Every row comes from one small tree of marks. The marks that hang from a mark follow it in brackets, in the order of their numbers. Every link used is in the known rows. Which tree was each row made from?
Known rows
Q_42(Q_12 Q_470(Q_108 Q_259(Q_804) Q_901 Q_939) Q_515): [ 11 -14 -29 -15  11   0  14  31 -23  10  33   6  -4  18  47  41  16  12
 -18 -28   4 -25  19 -49   7 -12  51 -34  40   0   6 -12  14   7  -9  17
 -13   2 -20   3 -50  13  46  20 -19]
Q_259(Q_804(Q_466(Q_470) Q_939)): [ 30 -17   3 -32  21  26   6   6 -27   7  13  12  18   9 -11  -1  15 -12
 -12 -12   3  -7  -8  20 -24  -2  21  26  22  -1  17   4 -28  -7  -5 -13
 -11 -21 -10  37  -7 -11  12   1 -13]
Q_901(Q_515(Q_728(Q_78)) Q_804): [ -9   8  20  -1 -12  48   8  40  25  16  -7  21 -23  -4 -12   0  31   6
 -19 -25   4 -21   9 -23  -1   5   9  -6  13  13 -16   0 -16  11  14  12
  -2 -18   9  24 -31 -22 -30  -6  10]
Q_470(Q_939): [ 29 -16  -4   5   1  17  11  34  11  19 -15  -1 -12  10  -9  -2  31   5
   6 -38  -5 -14  21 -20   3  -7  24 -13  12  -7  30  -2  11 -16  -5   8
 -17  -9  -5   7   4 -21  -9   3 -15]
Q_466(Q_470(Q_108 Q_259 Q_380 Q_901)): [ 31  -8 -27  -8   6  17   6  19   4   5  -1  -9 -38  14   5 -41  47 -23
  -8 -18 -28  -3  -5 -34  18 -29  36 -36  28 -25  -8  -8  37  20 -13  14
   9  12   6  -4 -15 -19  33   0 -22]
Q_470(Q_108 Q_259 Q_380): [ 16  -8 -21   4   8  24  26  15  28   9 -10  -7 -26   6  -6 -23  48  -8
  -4 -20 -29  -6   3 -22  14  -4  27 -28  13 -10   3 -17  61   2 -10  13
   7   3   8 -22  -8 -15  24  -2 -15]
Q_78(Q_728): [  2  -1  18   3 -17  24  24  19   9  20 -14  14   5   9 -21  -2  42   0
  -4 -25 -14  -4  26 -20  -7   1  13  -4  37  -2  10  -2  -9 -14  -5  -3
 -15  -7   8   4  -2 -19   8  -5 -11]
Q_466(Q_470): [ 25  -9   9 -10  -1  15  10  15   2  24  -2   3  -5  19 -14 -21  39 -12
   3 -26 -10  -6   3  -9  -1  -5  18  -7  38 -10  14  -2  -4 -18  -8   1
 -22 -10   0  16  17 -20 -16   0  -2]
Q_259(Q_804(Q_380 Q_466 Q_901(Q_515(Q_728)))): [  1  -9   5 -17  -2  29  19  -2   6 -23  -8  25  -9  -2 -18  10  -1  19
 -27   5   2  -2  15 -11 -30  -4  24  21  31  18   8  -7 -40  33 -11 -19
  28 -18  21  34 -29 -18  10  10  10]
Q_259(Q_804(Q_42(Q_286) Q_380 Q_901)): [ 30  -7  -7   5  27  23  32 -27 -15 -11   0  35 -18  -8 -20  46   1  32
   1  -2 -16   8  12  -5 -16  -2  22  29  18  10  25  10 -19  10 -11 -26
  -7 -21  23  19  -8 -19   9  13  -9]
Q_901(Q_804): [ 19   3  10   4   5  31  19  15  26  22  -1  24  -9   1 -15 -10  33 -10
  -3 -22  -3 -18  11 -18   1   3  16  -2  17   2  15  -3   5  -8   7  -2
 -18 -20   7  22   9 -15 -32  -6 -15]
Q_286(Q_466(Q_804(Q_42(Q_515) Q_259 Q_380)) Q_901 Q_939): [ 13   5  25 -12  33 -23  38 -19 -45  16  10  24  26 -11  -3  45 -12  11
  14 -16 -23  29  11  34 -16   3  -2  23  13 -29  45  16  -5   5 -20  -2
 -32 -26  13  62  -8   2 -30  11 -26]
Q_466(Q_470(Q_901 Q_939)): [ 44 -17 -10  -5  -1  11  -8  38 -15  16  -5  -4 -24  17   1 -18  31 -10
   1 -35  -2  -9  15 -31   7 -32  32 -24  28 -20  20  10 -15   2  -8   8
 -14  -1  -7  25  -2 -25  -2   4 -22]
Q_259(Q_804(Q_466(Q_470(Q_901)))): [ 47  -8  -7 -23   8  22  13  13 -22   3  -6  10  10  21  -4 -33  15 -12
 -22 -11  -2  -5  -2 -11  -6 -26  27   1  41 -12  12   4 -48   7  -8  -6
   0 -16  -2  30 -13 -17  15   9 -19]
Q_470(Q_108 Q_259 Q_901(Q_515 Q_804(Q_42 Q_380))): [ 32   4 -12   2   3  33  20 -15  27  -5   6  21 -59 -28   9  29  27  -7
 -37   4 -10  -2  24 -41   0 -26  20  -6  11   4 -15   5  15  39  22 -13
  26  10  26  42 -41 -18  20   1 -27]
Q_286(Q_466): [ 23  -1   8  -1   6  12  36  18   7  23 -23  -4   5   6 -14 -18  38   4
   2 -27  -8   5  16   7 -10  -1  12  -5  21 -16  27   9   2 -18  -4   9
 -24 -13   2  15   5 -26 -30  11  -6]
Q_466(Q_470(Q_901(Q_515) Q_939) Q_804(Q_259 Q_380)): [  8 -15  -6  -4   8  10 -22   1 -26   4  32  17 -29  -8   0  15   6 -16
 -14 -24  -6   7  15 -32  -3 -34  28 -14  38  -4   6  16 -13  31 -16 -19
  -6  10   8  64  -6  -5   5  -8 -25]
Q_466(Q_804): [ 21  -5   4   5   6  16  17   2   9  21   4  27   2   8 -26 -18  36  -5
  13 -30 -12  -6  -1 -18   6  -1  24   2  23  -6  10  -7   0 -23   6  -6
 -29 -19   8  11  13 -10 -10  -7 -16]
Q_42(Q_286 Q_515(Q_826)): [ -8  -4   3  20  13  17  34  23   9  22   2   0   5  21   6  20  34  28
  28  -8   6   2  18  -5   3  11  33 -19  24   6  13  -3  25 -15  -2  27
 -31 -17   0  10  -6  -5 -39  12   4]
Q_901(Q_804(Q_380)): [ 20   0   8   1  10  29  21   2  25  11   5  30 -19 -12 -26   6  29  -5
   3 -24 -10  -9  14  -9  -5  -1  15  12  21   5  15  -4   9   6  -4 -14
 -19 -16  15  39  15 -14 -25 -15 -13]
Q_286(Q_259 Q_380 Q_466 Q_901(Q_804(Q_42(Q_470) Q_939))): [ 29 -12  25 -28  30 -14  27  -8  -6  23  10  20  21 -17   1   5  15  18
   9  -9   3 -13   9  30 -18   3 -14  35  18 -19  20  35 -20  -4  -3  -2
 -33 -23  -6  76 -17  -3 -91   2 -14]
Q_42(Q_286(Q_259(Q_804) Q_380) Q_470(Q_108 Q_901 Q_939)): [ 28 -13 -18  -2   8  -2  -6  24 -21  10   6   3   5  13  15 -15  22  42
  13 -25  -2 -17   2 -54  19 -25  20  -7  48  -2   7   3 -20   9 -11  16
 -23  -2 -26   7 -58 -10 -23  -7 -16]
Q_42(Q_515): [  9  -5  11   0   2  14  26  25   6  23  -5  10   8  11  -6   6  32   5
  11 -22  -8  -9  25  -7   3   4  28 -17  36   0  17 -12   9 -18  -3  14
 -27 -17   9  12  -1 -11 -18   9   0]
Q_470(Q_259 Q_939): [ 18 -19 -14   6   5  23  18  34  18  20 -14  -7 -19   8  -6   4  37  -5
  -9 -36  -8 -11  13 -18   8  -6  28 -29   8  -4  18  -8  34  -9  -7   8
 -11  -2   1  -5  -2 -13  11   5 -19]
Q_515(Q_728(Q_78) Q_826): [  3  -7  12   4   5  38  31  51  27  14 -19  -6  -9  25 -11 -24  52  21
  -3 -35   3 -11  -8  -9   0  26  16  -1   4 -15   0   2   5  -3  -7  22
  -6 -15  -1  -5 -20 -25 -14   0  11]
Q_42(Q_12 Q_470 Q_515): [-12 -10   9 -11  -3  -9  25  14   3  22  30  22  19  18  18  41  22  14
  13 -26  -7 -22  24  -3  -2  15  39 -14  54  10  13  -6   8 -36 -16  10
 -42 -18  -2  28   3  15 -29  20  13]
Q_854(Q_515(Q_728 Q_826)): [ -9  -1  26  -5   2  29  24  36  26  20 -15 -11  -3  31 -13  -4  50  14
   9 -18  12 -10  -1 -20 -14  23  25  -1  12  -8  15 -11  12  19  -1  30
  -2 -12  -5  -3 -18 -17 -22   3  18]
Q_42(Q_12(Q_134) Q_286(Q_380 Q_466)): [  6   8  31   3  -7 -12  47  15  -2  32 -20  20  15  -2  -3  10  27  44
  13 -13  -4  10   2  21   5   8  19 -13  28   6  47  18   2 -27  -2  18
 -44 -10  -7  31 -11  -2 -75  24  10]
Q_997(Q_515(Q_728 Q_826)): [-16  -6  15   3  -8  38  32  33  31  10 -15 -11 -17  22 -16 -40  55  19
 -17 -15  17 -12  14 -35   7  21  23   0  19  -1   6  -8   8   5   3  22
   4 -21  -8   3 -18 -20 -32   7   4]
Q_804(Q_42(Q_12) Q_901(Q_515)): [ 15   1  14   8  -6   8  28 -12  18   0   5  35 -22   2  16  55   6  21
 -24   2  -6  -7  25  -6 -16   2  27  -7  14  18  21  13 -11  -9  10 -16
   6  -4  18  24  -8  -9 -17  32   9]
Q_42(Q_470 Q_515): [  0 -17   2  -7   2   0  23  14  -1  22  20   6  13  16   3  12  28   3
  17 -26  -8 -19  33 -12  -1   8  32  -9  54  -5   2  -8   6 -27 -15  13
 -34 -17   1  26   1   1 -29  14   3]
Q_997(Q_515(Q_728(Q_78) Q_826)): [ -9  -3  12   7  -5  47  37  48  25   7 -15  -8 -19  16 -12 -31  53  24
 -22 -32  10 -13   7 -20  14  26  15  -2   8  -7 -11  -4   8   6  -2  25
   0 -22 -11  -3 -33 -23 -28   4  10]
Q_466(Q_804(Q_259 Q_380 Q_901(Q_515(Q_728)) Q_939)): [-44 -11  20  -4  20  17 -12 -13  -4 -14  42  41 -18 -22 -21  41   5   2
 -15 -13   0   2   1  -5 -31  17  31  18  20   8   2   8  -6  30  -8 -37
  10 -11  27  54 -18  -4  -3  -4   1]
Q_259(Q_804(Q_380 Q_466 Q_939)): [ 29 -17   1 -23  26  30  19  -1 -10  -9   8  25  14 -12 -24  28   8   5
  -9 -17  -5  -3   4  26 -25   0  21  37  14   8  27  -1 -13   5 -12 -24
  -3 -22   3  44 -14  -9  18  -4 -13]
Q_42(Q_12 Q_286(Q_380 Q_466) Q_470(Q_259 Q_939)): [-15 -21 -20   6   3 -19  34  21   4  21   4  -1  -7   3  20  44  26  33
  16 -25  -5  -7   1  10   5  -3  22 -20  25   3  23  18  32 -21 -29  18
 -52  -2 -15  23  -2  13 -45  21  -2]
Q_804(Q_259 Q_901(Q_515) Q_939): [-20  -8  20   7  20  18   0   4   0  -4  23  21  -7 -11   7  49   1  -3
 -31  -9   1 -10  22   3 -27  15  26 -15  19   4  18  13   6  10  -7 -27
  16  -3   9  35 -18 -10 -19  17   1]
Q_997(Q_515): [  9  -1   9   7  -9  28  27  18  15  10 -11   8 -10   3 -19 -14  38   4
 -18 -26  -5 -12  25 -22  16   1  19 -10  31   3  12 -10   9 -11   2   4
 -10 -21  -3   6  -6 -17 -31   7  -5]
Q_259(Q_804(Q_466(Q_470(Q_939)) Q_901)): [ 42 -21 -17 -16  14  12  10  12 -24   0   5   9  -7  16   1  -9   3  -4
 -14 -19   3  -7   7  -9 -21  -9  27   8  17  -9  22   1 -30   8 -20 -10
  -1 -10  -9  25   2 -18  14  11 -17]
Q_804(Q_42(Q_286 Q_515(Q_728 Q_826)) Q_380 Q_466): [-16 -14   0   2   5  11  43   1  14  -2  -3   6  -9   1  -7  31  24  44
  30   9   2  18   7  16 -15  20  34  29   8   9   1   8   4   6 -10  18
  -8 -24  25  47 -12  -9 -21  13  10]
Q_470(Q_108 Q_259(Q_804) Q_901 Q_939): [ 45 -10 -29  -2  14  31  11  36  -8   6 -13  -6 -21  11  11 -10  31  -1
 -31 -31  -1 -14   8 -55  12 -25  32 -28  14 -15  15 -10  12  22   5   8
  13   3 -11 -20 -46 -21  59   4 -37]

Which tree is each row?
[ 12 -11 -21  -3  19  14  37  -9  -8  19  -8 -13 -30   0  -8  -1  32   0
  12   1 -27  26   1  18  -2 -16  20  -6   7  -8   6  23  31   0 -17  17
 -25  -4  18  18   9 -17  -7  16 -14]  Q_804(Q_42(Q_286(Q_466(Q_470(Q_259 Q_380)))))
[ -4  -6   5   9  14   4  28   4  12  -7   2  21  10   1   1   6   4  -5
 -20 -19 -14  -3   2  12 -16  23  29 -11  20 -12  18   4   5  -2 -28 -22
  14 -12  16  25   8  -9 -19  17  -2]  Q_804(Q_259 Q_466 Q_901)
[  9   0  13  12   4  41  27  12  42  21   4   7 -20   8   6  -4  32   0
 -18   3  18 -15  28 -28 -11   3  13  -9  10  12   6   3   6   9  17   8
  -1  -4  -5  33  -7 -10 -42   2  -9]  Q_901(Q_515(Q_826) Q_804)
[ 38 -14  -6   1  11   5  41 -25  17 -17  -3  30 -21 -16 -15  25   7  11
  -4 -10 -22   7  15  20 -21   5  23  29   6  -8  14  10  -6   2 -19 -29
  11 -12  32  46   9 -18  -5  17  -7]  Q_804(Q_42 Q_380 Q_466 Q_901)
[-25  -5   8 -14   6   7  23  19  21   3  43  28 -15  14  21  25  29  21
  10 -10  16 -20  17 -29 -10  14  48   4  40   7  -3   3  -4  21 -16  13
 -22 -17   6  64 -19  16 -33   7   3]  Q_42(Q_12 Q_470(Q_901(Q_804(Q_380))) Q_515(Q_728 Q_826))
[ -6 -25 -28 -11   3  37  15  22   8 -16 -10  -1 -32   5   0  -7   2   9
 -33   5   0  -9  18 -27 -15 -16  37 -14   2  15   4  -7   2  42 -17   7
  38  -3  13   6 -36  -9  37  18 -11]  Q_470(Q_259(Q_804(Q_466 Q_901(Q_515(Q_728)))) Q_380 Q_939)
[ 27  -6 -10 -10  18  17  52 -16  11  -9   3  36  -3   5  13  41   2  11
 -40   3  -8  -7  -6  13 -16  14  33   7   2  12  19   3  -7  -2  -7 -24
  13 -13  19   8 -12   4  34  32  -8]  Q_470(Q_259(Q_804(Q_42(Q_12) Q_466 Q_901)))
[  8  -9 -18  -3  12  40   8   8  21 -11  18  21 -32 -22   6  13   9 -25
 -30   9  -4  -8  17  -1  -4 -30  37 -23  -4  12 -11   7  21  35   6  -2
  26  -2  17  57 -35   2  -3   8 -30]  Q_470(Q_259 Q_380 Q_901(Q_515 Q_804(Q_466 Q_939)))
[-33 -12  -3   5   8  12  26  39 -11  13  24 -10  -3  32  11  14  26  38
  43 -18 -14  -3   5  -3   8  21  29   2   8  -9  -9  -3  22  -2 -35  57
 -34 -21 -13  14 -41   4 -44  11   9]  Q_42(Q_286(Q_939) Q_470(Q_380) Q_515(Q_728(Q_78) Q_826))
[ 11   9  -8  -5  18  16  -6  13  -2   8  23  11 -32   0  12 -36  26 -29
 -13 -15 -18  -9  -2 -39   6 -11  28 -23  27 -22   1   7  22  32 -18   2
  10   4   3  29  -3 -15   1 -12 -28]  Q_466(Q_470(Q_108 Q_380 Q_901(Q_804(Q_259))))
[ 21 -21 -22 -14  27  24  -8   1 -18   6  34  18 -32   2 -14 -20  36 -33
   4 -16 -16   3 -12  -8  10 -28  44 -13  13 -17  -9   5  24  16  -8  -6
 -14  -1  12  29  -8   0  25  -7 -36]  Q_466(Q_470(Q_259 Q_380 Q_901) Q_804(Q_939))
[  3 -12  14   7  35  12  17 -10  -4  -2  20  25 -10 -14   1  46   6  -1
 -20 -13  -9  -7  10  16 -25  30  26  13  -2 -13  25  22   8  -2 -11 -32
  10 -10  20  32  -4 -15  -4  19 -13]  Q_804(Q_42 Q_259 Q_901 Q_939)
[ 29  -6 -20 -17   5  18  10 -11 -12 -13  12   7 -21  10  11 -21   4  -4
 -24  12 -13  -2  11 -21 -20 -20  24   0  27   0  -2  -6 -11  28 -11  -3
  29   4  -3  19 -19 -17  23   9  -6]  Q_259(Q_804(Q_466(Q_470(Q_108 Q_380)) Q_901(Q_515)))
[ 39  -3  27  -5  -1 -11  23  29  -3  17 -36  13  20  19  -9  -5  17  15
  14 -21 -16 -14  -2   8  13 -12 -12  -4  27 -29  57  -6  -6 -12 -13  10
 -20 -24 -13  13  -7 -10 -56   4 -11]  Q_286(Q_380 Q_901 Q_939)
[ -8 -16   1 -14  35  14 -10  -5 -24  15  47  20  -7  -2 -17  -8  21 -28
   9 -22 -19   1 -15  10  -7   6  28   7  18 -11  10  11  22   0 -23 -15
 -22  -8   6  39  20   3   3 -15 -22]  Q_466(Q_470(Q_380) Q_804(Q_259 Q_939))
[  6   3  17   5  21  27  27  -4  20  21   7  24 -11 -12  -4  13  17 -11
 -19 -11 -10 -12  10  -9 -10  23  11   8   8  -2  19  16   4   0  -1 -15
  -3 -14  19  36  12 -11 -17   2 -20]  Q_901(Q_804(Q_42 Q_259))
[-10   3  18   5  -2  53  22  41  39  17  -3   6 -27   9   1 -10  40  13
 -22 -15  18 -18   8 -24  -6  17  10  -3   0   8 -17   5  -6  19  14  21
   5 -12   0  23 -32 -19 -35  -4   8]  Q_901(Q_515(Q_728(Q_78) Q_826) Q_804)
[  1 -12  -4   3  20 -12  25 -19   1  -1  30  11 -11  -1  19  21  12   2
 -14 -20 -20 -14  13 -23 -18  33  26   9  26 -27   0  13  13  -6 -19 -20
  11  -2   8  22  -5 -12   0  21  -7]  Q_804(Q_42(Q_470(Q_108)) Q_259 Q_901)
[ 38 -18 -27  -8  27   9  29 -24 -10  -7  23  11 -24   8   6  -9  12   9
  -5  -2 -24 -17  22 -36 -15   6  26  26  19 -16   3   3   2   8 -17  -7
  12  -6   3   5 -14 -15  32  16 -20]  Q_259(Q_804(Q_42(Q_470(Q_108 Q_380)) Q_901))
[ 25   1   6 -21  32  -9  -5 -29 -24   4  46  25 -11 -16 -12  -6  32   2
  14 -30 -11  28 -17  14 -27   1  19  32  14 -16  -6   9   0  14  -6 -20
 -30   3   4  46 -15 -20 -21 -18  -7]  Q_286(Q_259 Q_466(Q_470(Q_108) Q_804(Q_380 Q_901 Q_939)))
[ 18   2  21  -8  31  10  28 -10   5   4  -1  33  -1 -20 -13  36  -2  -2
 -14 -17 -16  -7  10   7 -11   7   1  16  19 -11  35  16   3  17 -13 -28
   4 -26  21  57  16  -7 -23  -4 -18]  Q_286(Q_901(Q_804(Q_42 Q_259 Q_380)))
[ 14   0 -21  12  19  18  -4  32   6   4  11   5 -38  -9  16 -18  16 -13
 -10 -29 -14 -16  15 -49  10 -14  32 -30   2 -18  18   6  37  35 -14   9
  15   5  -2  21 -16 -16   7  -9 -43]  Q_470(Q_108 Q_380 Q_901(Q_804(Q_259)) Q_939)
[ 23  -6  -9 -14   6  21  15   3  15  11  12  16 -18   2 -13 -37  22 -25
   6  -8 -17  -6   0   5  -5 -10  22   3  14  -2   2   1   9   3 -17   5
 -11 -14   8  48  26  -8 -25  -8 -17]  Q_901(Q_804(Q_466(Q_470(Q_380))))
[ -1  -8   8  -5  11  11  28   0  14  -5  -1  17  12 -11 -16  16  12  -2
 -12 -26 -22   5   3  22 -13  14  19   5  28  -4  21   3  12   0 -33 -23
   3 -12  18  43  12  -6  -9  -1  -2]  Q_804(Q_259 Q_380 Q_466)
[ 35  18  12  -5  -2  16  37   1  20  19   9  33 -29 -12  23  12  31  -1
 -38  -9  -4  -9   5 -36  12   6  41 -19   2  -1   9   6  15   7  31   3
  12   1   9  28 -42  -3   6  20 -25]  Q_470(Q_108 Q_259 Q_901(Q_804(Q_42(Q_12(Q_134)))))
[ 30 -11 -11 -28  23  21  30 -15 -20  15  16   5 -24   0   4  23  30  -2
 -15  -2 -14   7   9 -14 -10   0  20  17  35  -1  -3 -11  14  17  -7  -2
  -8   1  16  14 -20 -11  60   0 -13]  Q_466(Q_470(Q_108 Q_259(Q_804(Q_42(Q_515) Q_380))))
[  9 -26 -26  -2  19  -4  14   2  -2   8  24 -14 -25  -1  17   6  15   3
   3 -27 -28 -15  24 -29  -4  11  25   2   9 -20  11  15  40  -2 -31   7
   6   5  -4  22   0  -9  18   8 -26]  Q_804(Q_42(Q_470(Q_108 Q_380 Q_939)) Q_259)
[ -3   2  22  -3   6  37  27  51  20  17 -14  -6  -6  25 -10   5  50  20
   2 -37   5 -11  -9  -7  -5  29  18  -3   1 -14  -1  -7  11  20  -7  34
  -6 -12  -8  -8 -33 -21 -18   0  24]  Q_854(Q_515(Q_728(Q_78) Q_826))
[ 26  -3   1   4  15  -3  32 -37   8  -6  28  61 -26 -10 -13  47  13  17
   6 -17 -21   6  -1   3 -11   8  32  27   9   6  19   8  -3  -8  -7 -36
 -22 -13  30  37  16   0   2   8  -7]  Q_466(Q_804(Q_42(Q_12) Q_380 Q_901))
[-21   3  30   0  18  -2   7  -1 -21  -1  12  33  21 -12  18 115 -22  30
 -15  -2  -3  -2   5  28 -15   2  20 -11  18  20  42  28  -1 -10   7 -16
   1 -27   1  47 -21   8 -35  24   9]  Q_804(Q_42(Q_12 Q_286(Q_901(Q_515))) Q_259 Q_939)
[ 38 -10  -8 -22  10   1  -7   3 -17 -16  19  13 -16 -10  -2  10  25 -11
   1 -25 -12   6  -7   9 -14 -19  32  17  23 -22   0   6  -3  15  -8 -16
   6  -3  -1  58 -21 -20  13  -6 -14]  Q_804(Q_380 Q_466(Q_470(Q_108 Q_901)) Q_939)
[ -1   2  17  10  17   8  22 -15 -11   5   6  20  -4  -9 -10  64   0  21
  10 -13 -32  18   1  14  -5  10  10  18   6   2  39  12   9  -5 -23 -10
 -17 -15  16  35 -10  -8 -22   7 -12]  Q_804(Q_42(Q_286(Q_939)) Q_259 Q_380)
[ 11  -8   8   0  12  11  36  -4  13   6  -7  12  12  -5  -2  11  10  -2
 -19 -12 -19   0   4  17 -13  21  17   9  11  -8  19  15   0 -15 -15 -15
   8 -15  20  35   8 -12  -7  16 -10]  Q_804(Q_42 Q_259 Q_466)
[  0   9  21   2  19   0  25   0 -17  27  10  11  21   5  -7  -5  17  -8
   2 -28 -16  16  -7  10 -10  11   4   6   6 -22  35   8  -1 -12 -13   2
 -34 -14  -4  26  -5  -6 -32   4 -26]  Q_286(Q_466(Q_804(Q_259)) Q_939)
[ 58  -5  -1 -36   9   0  -4  26 -29  10 -12  -3  32  21   7 -29   6  12
  -8 -34   0  -3 -12 -13  -6 -21   7   0  31 -12  24  -8 -28   7  -5  10
   1 -17 -28  11 -28 -19  -1 -12 -11]  Q_286(Q_259(Q_804(Q_466(Q_470(Q_108 Q_939)))) Q_901)
[ 10   1  -5  -1 -15  27 -17  33  17  -5  -1  10 -55 -15   2   4  26   9
 -12 -20  10 -13  25 -65  -3 -29  27  -7  16   3  -3   0  -7  47  15   8
  22   1   4  43 -43 -29   0 -13 -17]  Q_470(Q_108 Q_901(Q_515(Q_728) Q_804(Q_380)) Q_939)
[ 44  -9   4 -19  25  23  -3 -13 -12   2  30  33 -42 -22 -11  27  21 -18
  -4  -8  -3  -3  10   1 -16 -17  23  32   8  -9   6  27 -19  21   3 -24
 -10  -9  19  81  -4 -19  -4  -7 -30]  Q_466(Q_470(Q_901(Q_804(Q_42 Q_380 Q_939))))
[  2 -12  14  -1  34  16  11 -18 -11  15  32  31   1 -15 -14  29  16  -9
  -4 -20 -10  -1  -5  10 -12  23  22  25  -1  -9  15  20   5 -15   4 -26
 -15 -17  16  39   1  -3   5   0 -26]  Q_466(Q_804(Q_42 Q_259 Q_939))
[ 18 -16   5  -9  27  11  17 -25 -18  11  38  41 -13 -23 -21  53  20   6
  26 -13 -11   7  18  19 -14   7  28  39   8   2   8   7   8  -8   5 -16
 -35 -18  27  58  -3  -1   5  -3 -20]  Q_466(Q_804(Q_42(Q_515) Q_380 Q_939))
[-12  -6  12  -1 -13 -26  17  11  -1   5  -2  27  22  12  14  62  -2  42
  14  -8  -5 -23   9   0   8 -19  11 -22  64  13  28   9  -9 -21  -9   3
 -28 -25 -15  39  -8  17 -78  19  22]  Q_42(Q_12 Q_286(Q_380 Q_901(Q_515)) Q_470)
[ 20 -10 -26 -13  -2 -22  31  -7  -2  -7  31  18  -8   5  38  24   8  16
  12  -2 -25  -9  21  -7   2  -9  50  -4  27  -7  -6   7  12  -8 -17  17
  -1  -7   8  45 -23  10   7  29  -9]  Q_804(Q_42(Q_12 Q_470(Q_108 Q_380 Q_901) Q_515) Q_466)
[ 21 -23 -35 -19  34  25   7   9 -18  -6  29   0 -14   5  10  -1  26 -11
 -18 -15 -14 -21   7 -33   0 -15  42  -6  25 -16  -6  -4  25  22 -10   0
  12  -2 -10   6 -50  -1  53   6 -34]  Q_42(Q_470(Q_108 Q_259(Q_804(Q_939)) Q_380 Q_901))
[  6 -36 -32 -20  39  20  26 -12  -8 -18  37  15  -1   0   1  15   1 -10
 -19  -5 -15 -16   7  12 -22   6  42  13  11  -4  -2  -1  17  14 -33 -17
  11 -13   5  28 -18  12  27  19 -21]  Q_42(Q_470(Q_259(Q_804(Q_466 Q_901 Q_939)) Q_380))
